Every row comes from one small tree of marks. Brackets hold a mark, then the marks that hang from it, in the order of their numbers. Every link used is in the known rows. Which tree was each row made from?
In the rows, zero is written as 128.
Known rows
(z_873 z_58 (z_514 z_747)): [ 88 117 117 106 193 131 178 159 123  65 123  96 106 120 139 132  27 121
  99 128  84 117]
(z_785 (z_446 z_514)): [182 152 133 143 148  81 155 136 116 157 128 124 117 120 104 149 139 117
 149  87 136 129]
(z_514 z_747 z_987): [132 139 139 127 178 182 116 178 130  78  74 126 126  93 135 130  96  91
 132 104 134  70]
(z_987 (z_514 z_747)): [106 134 129 132 143 185 141 162 118  75  95 132 146 159  93 132 104  90
 112  99 108 110]
(z_58 (z_446 (z_514 z_747)) z_987): [150 131 168 159 154 155 171 182 121  87  96 143 120 140 144 165 154 114
 151 151 122 115]
(z_751 (z_58 z_747 (z_873 z_514) z_987)): [ 92  80 144  81 185 172 157 130 119  84 113  93  69 131 130 155  65 122
 128 208 203 110]
(z_514 z_747): [139 119 138 138 171 162 137 148 118  76  98 131 123 122 120 140 108 109
 113 121 114 106]
(z_58 (z_873 (z_785 (z_446 z_514)))): [196 149 102 123 183 109 150  88  80 115  88 121  86 137 129 105 109 128
 122  99 152 118]
(z_751 (z_58 z_987)): [113 121 141 113 172 126 123 158 128 124 142 112  95 109 106 180 140 126
 132 163 150 123]
(z_873 z_58): [116 154 109 108 160 108 134 126 109 100 134  88 115 124 103 133  87 124
  91 141  81 136]
(z_751 (z_58 (z_987 z_514))): [ 93 131 142  99 144 143 131 165 133 120 142 113 119 145  85 174 134 109
 133 141 148 126]
(z_58 z_747): [144 125 133 132 153 162 132 104 113  95 110 109 110 137 101 120  92 109
 109 176 133 118]
(z_873 z_514): [110 119 110 136 168 125 167 117 130 112 119 132 101 129 138 137  88 120
 140 129 119 112]
(z_751 (z_58 z_747 (z_987 z_514))): [ 96 119 156  92 142 169 129 156 123  98 134  98 112 151  79 157 106 100
 121 176 171 119]
(z_446 (z_514 z_987)): [160 155 154 144 145 135 111 168 140 125  76 133 115 100 134 145 106 107
 144 123 128 102]
(z_58 z_446 z_987): [121 150 117 138 147 151 161 130 113  98 127 142 117 142 126 161 177 122
 162 160 125 118]
(z_446 (z_514 z_747 z_987)): [166 137 172 147 166 164 119 200 140  94  64 133 119  93 144 142  87  91
 130 112 123  84]
(z_785 (z_446 (z_514 z_987))): [180 165 143 133 153 104 131 153 128 154 112 122 120  96 117 139 132 100
 166  72 150  96]
(z_785 (z_446 (z_514 z_747))): [184 133 150 151 164 108 157 164 119 130 114 123 118 114 110 147 125 107
 134  80 138 115]
(z_751 (z_58 z_446 z_747 (z_873 z_785))): [139 145 111 118 165 156 169 108  53 112 133  82  80 165 114 114  93 133
 100 189 181 118]
(z_873 (z_785 z_446)): [183 176  85 118 184  94 150  78  85 130 136 123  99 124 114  99 127 118
 132  70 126 118]
(z_751 (z_58 z_446 z_747 (z_987 z_514))): [ 81 144 149 112 126 173 163 160 106 117 153  95 118 172  81 159 127 104
 136 177 171 117]

Which tree is each row?
[121 160  83  90 202  94 171 107  98  85 135  97  80 127 150  92  28 127
 102 116  69 133]
(z_873 z_58 z_514 z_785)
[101  73 129 104 207 196 165 132 121  32  61 133  94 130 162 145  80 118
 141 151 158  92]
(z_58 (z_873 (z_514 z_747)) z_987)
[ 98 115 101 145 170 187 208 127  94  75  87 120 110 162 157 128  86 123
 137 139 154  95]
(z_58 z_446 (z_873 (z_514 z_747)))
[147 137  67 105 200 120 184  71  78  99 105 119  80 141 149  91  77 129
 136  85 166 115]
(z_58 (z_873 z_514 (z_785 z_446)))
[ 97 170 110 107 160 127 166 137  98  81 144 101 116 135 118 144 124 128
 126 161  95 134]
(z_873 (z_58 z_446 z_987))
[ 79 123 112  78 187 114 173 137 133  73 130 103  97 113 142 140  59 123
 127 150  92 129]
(z_873 (z_58 z_987) z_514)
[120 137  99  96 220 119 179 135 101  52 124  98  85 119 162  96  14 123
  85 105  75 116]
(z_873 z_58 (z_514 z_747) z_785)
[158 136 113  93 182 131 150  93  67 124 137  77  75 137  98 114  80 125
 103 144 203 116]
(z_751 (z_58 z_747 (z_873 (z_785 z_446))))
[ 74 134 115 102 134 173 164 154  91 109 129 106 115 176 100 168 143 117
 143 161 179 120]
(z_751 (z_58 z_446 z_873 (z_987 z_514)))
[140 156 149 160 134 101 168 175 110 172 156 103 104 141 108 176 141 134
 130 154 143 134]
(z_751 (z_58 (z_446 z_514)))
[122 110 158 101 166 150 128 145 120 104 142  94  94 118  96 167 109 115
 118 195 168 118]
(z_751 (z_58 z_747 z_987))
[177 151 158 138 168 128 136 179 129 129  94 119 126  89 129 138 115  91
 153  64 149  90]
(z_785 (z_446 (z_514 z_747 z_987)))
[111 132 110  79 170 158 137 132  90  90 109 111  92 161 107 139 104 119
 117 139 167 123]
(z_751 (z_58 (z_873 z_785) (z_987 z_514)))
[ 95 146 134 128 141 198 175 167 111  69 106 144 146 171 115 143 152  95
 157 125 126 104]
(z_58 z_446 (z_987 (z_514 z_747)))
[115 146 137 140 138 142 161 142  96 146 167  84 104 149  94 152 116 123
 115 184 165 121]
(z_751 (z_58 z_446 z_747))
[ 99 121 140 106 154 196 135 164 132  55  87 142 137 149 109 146 126  91
 134 119 120 105]
(z_58 (z_987 (z_514 z_747)))
[102 109 130  83 145 221 132 106 100  35  63 122 116 177 102 118  87  96
 126 184 169 106]
(z_58 z_747 z_873 (z_987 z_514))
[146 142 171 156 132 127 166 166 103 157 155  90 100 143  99 163 113 124
 117 185 160 129]
(z_751 (z_58 (z_446 z_514) z_747))
[109 136 111 133 147 145 170 136  79 138 143  94 101 152 106 162 130 141
 128 166 177 119]
(z_751 (z_58 z_446 z_873))
